Known rows, with every step that occurs:
m v f t: [  7 -65 -42 -19 -26  -2 -29  -3  17   2  50 -25  20  33  11  53  17 -26
 -22   8  10 -49  10 -15  30 -57]
s v f t: [  8 -66 -27  -4 -25   8 -19   0  33  14  23  -7  37  22  45  30  28 -42
 -37  52 -26 -35  27 -11  15 -57]
w f t: [ 15 -48 -11  -3  -8  16 -12 -24   4 -21  50  -4  20   5 -15  -3  27  -4
 -12  16  14 -26   8   1  30   4]
f t m s: [ 28  -6  -6  12  14  -3 -30 -28  -2 -55  50   3  -9 -19 -21 -33  13  37
  -2  -7  19 -27 -65  30  -1 -10]
m w f t v: [ -1 -30  24 -15  -7  16   2 -78 -28 -27  58 -37  24   9 -18 -23  46  20
 -15 -17  26 -37  12   4  19  -7]
w v t m: [ 22  18  26 -15  36  -9   3  -2  11 -53  53 -37  16 -19  12 -19  23  23
 -34  -5   5 -18 -27  30  31 -34]
v s f t m w: [ 31 -35  13  18 -18 -19 -10 -44  11 -54  49  28 -16  18 -23  -2  32  17
 -40  26  -8   3 -50 -13  12   6]
t v: [ -2  12   8  -4   5  19 -12 -21  16 -10  -3 -53  14   4  38  -1   3  -9
 -19   4  16 -26  22   2  22 -36]
s t m w: [ 26 -24  12 -24  47 -10   9 -54   6 -34  43   5   6 -35 -56 -49  21  21
 -29  -5 -32 -20 -50  14 -18  17]
f t m: [ 17 -32 -12  -8   1 -14 -14 -27  -7 -68  57   4 -17 -15 -19  -4  25  21
 -28  18  -7 -19 -49  32   5 -17]
v s f t m: [ 36 -27  -5  22 -25  -5 -11  -1  40 -53  30  25  -9  10   4  22  27  -6
 -47  42 -14  11 -42 -17  22  -4]
s f t m w v: [ 10 -28  43 -19  11 -19   6 -58 -10 -61  67  -6  13 -14 -17 -11  80  22
 -24  -6   3 -30 -36  12  15   1]
f t v: [  0 -29  -6  -2 -22   7 -17 -33  11 -39  32 -42   6  -8  23  11   8   1
 -29   6   5 -36   8  22   9 -40]
w t m f: [ 43   6   0 -37  44  -1  12 -30 -17 -35  41 -20   1  -1 -53 -30  32   7
 -13 -20  15 -17 -49   7  18   6]
m v s f t: [ 21 -49 -23  30 -31 -11 -30  -1  63  -2  20 -15  25  27  29  50  -1 -38
 -19  11  16 -22  14 -36  32 -15]
w f: [ 11  -8   6  -7  18  26  -7 -14   6  11  12 -15  26  15   1 -15  20 -11
   2  16  22 -14  20 -14  42   8]
m s: [ 15  11  -4  21  29  14 -36 -13  21   8   0 -19   6   2  13 -30 -25   6
  20   1  35 -29  -5   4  21  -9]
m f t v: [  3 -35  -9 -14 -15   9 -16 -44  -2  -9  28 -49  26  12   0  18  27  -8
 -18  -6   2 -47  14 -12  26 -42]
w f t v: [  8 -20   7  -9 -16  29  -1 -37   1 -26  39 -41  32   1   8   1  42  -3
 -23  -3  20 -31  20   0  27 -21]
m w: [ -1 -23  10  -4  23  -6 -19 -54 -10  -6  24 -11 -10  14 -12 -27  -8  13
  -4  10  14 -28   0  12  15  -1]
w v t m s f: [ 39  33  48   3  43  15   3  -1  36 -27  35 -22  36 -25  21 -23  43   8
 -12  -4  11 -27 -32  -3  37 -24]
m w s: [ 15   4   0  17  29 -21 -29 -47 -15 -15  14  -2  -2   9 -22 -52 -17  23
   4 -14  35 -30 -16  15  18  20]
w s t: [ 37 -11 -29  19  32   0 -18  -4  46  -8  -1   0  31 -35 -17 -38 -29 -16
 -16  -6 -12 -24 -13   4   1  21]

Rows:
[ -2 -41 -17 -16 -20   4 -25   3  17 -15  48 -31  22  24  25  33  28  -7
 -35  14  11 -34  11   1  40 -50]	w v f t
[ 26  33  22  22  45   5 -12 -16  21   2  -5 -18  36 -14  37 -50  26   5
  12  -2  16 -24 -25   5   0 -12]	t m s v
[ 32  27   9  16  30 -15  -3  11  58 -29  17 -27  37 -19  11 -26   0   9
 -41 -19   0  12 -32 -10   7   8]	w v s t m
[ 27 -45   3 -12  -5   2   0 -20  18 -59  43  20  -5 -17 -12  16  57  -8
 -33  40 -28 -17 -38   4  14  -9]	s f t m
[ 17 -41 -23  17 -12  19 -31  -2  38  28  19 -10  42  16  41   4  16 -25
  -8  25  -1 -47  12 -15  12 -51]	m s v f t
[ 25 -24   4 -15   3   9   4 -30 -15 -53  65   7  10  -6 -35 -16  60  20
 -19  10   6 -12 -39   9  21   6]	w f t m
[  9 -56   4  -9   1   3  -8 -67 -25 -21  70  -2  12  13 -42 -25  31  16
  -5   2  19 -34  -2   6  23  15]	m w f t
[  6 -41   7  -7 -29  25  -2 -27  34 -29  20 -27  19 -10  31  33  40 -29
 -35  28 -15 -36  19  -8  18 -34]	s f t v
[ 45   0  16   5  35   1  13 -39  18 -14  36  10  29   0 -53 -58  23  19
 -33  -9  -5  17 -42 -31   7  43]	v s t m w f
[ 15  10   2 -17  32 -15  -7 -16   1 -22  24 -32  13   2   6  -4  29   8
   4 -20  27 -26 -27   5  18 -19]	t m v
[ 12  41  38  17  28 -32 -15 -35  -4 -37  33 -32   4  24   8 -41  11  46
 -18 -25  47   7 -35   5  22   5]	t m w v s
[ 21 -41 -24 -27 -16   2 -14  -5  -6 -46  57  12 -11  18 -17  25  45   8
 -50  41 -19 -15 -46   5  21 -45]	v f t m
[ 31 -22 -16 -10   0 -20 -20 -42 -36 -56  68  28 -14  24 -53 -24  39  40
 -34   2   7 -22 -68  11  13 -11]	v f t m w s
[ 16 -20 -16 -27   2  39   2   3  51  19   2 -40  40  -4  20  19  16 -37
 -58  18 -40 -27  24 -32  12 -53]	s t v f
[ 13 -26   4  35 -29  -7 -25   5  62 -21  22 -17  28  14  43  30   9 -21
 -32  19  17  -7  15 -22  38  -7]	w v s f t
[ 14 -17 -17  22 -34   1 -28 -25  23  -6  18 -45  22  38  15  23  -4  -6
 -31  -2  14 -19  12 -33  33 -36]	m f t v s
[ 19 -48 -18  16  -7 -16 -25 -37  -1   5  33   7  33  28   4 -18  23  -8
 -24  15   1 -46   2  -4   8 -25]	m w s v f t
[ 18   8  36 -25  41   5  12 -61 -40 -25  47  -1   8  14 -45 -52  61  34
  -2  -5  24  -9 -33  -3  24  22]	t m w f
[ 48  36   8  -5  52  10  -6 -20   0 -49  38 -14 -14 -27 -34 -66   1  30
   3 -35  46 -19 -68  39  -2  13]	w t m s
[ 20  -8  -5  26  -5   0 -22  12  68  27 -15 -24  35  36  49  37  -6 -45
  -5  12  25 -13  30 -54  41 -11]	m v s f
[  8  30   0  32 -12   9 -23  -3  42  -3 -15 -51  11  30  55   4 -28  -4
 -32   7  27   4  20 -17  28 -32]	t v s
[  7 -64 -39 -14 -30   9 -27   2  16 -11  47   1  -4  27   3  39  10 -16
 -40  46 -16 -29  -1  -2  28 -49]	v f t
[ 10 -12 -16  35 -40  -2 -30 -15  37 -33  21 -39   3  18  38  18 -24   5
 -44   7  17  -7   7  -1  19 -37]	f t v s
[ 31 -22 -30  30   7   1 -21  11  77   6  -4  -7  22  -9   6  -8 -48 -25
 -39  19 -19   3   3 -23   5   6]	v s t
[ 32 -11 -15  17  39  21 -23  -9  56  15   4 -11  30 -38 -10 -39 -32  -7
   3  -8  -5 -33  -9  -5  -8   8]	m s t
[ 23  14   1  12  31  33 -14 -20  53  11  -6 -49  43 -40  13 -37 -15  -8
 -10 -26   3 -38   5  -5 -10 -17]	m s t v
[ 20 -32   5  10  14   3  -4  -5  46  11  10 -23  39 -11  50  -8  -9 -38
 -27  36 -28 -34  33   8  17 -43]	s v t
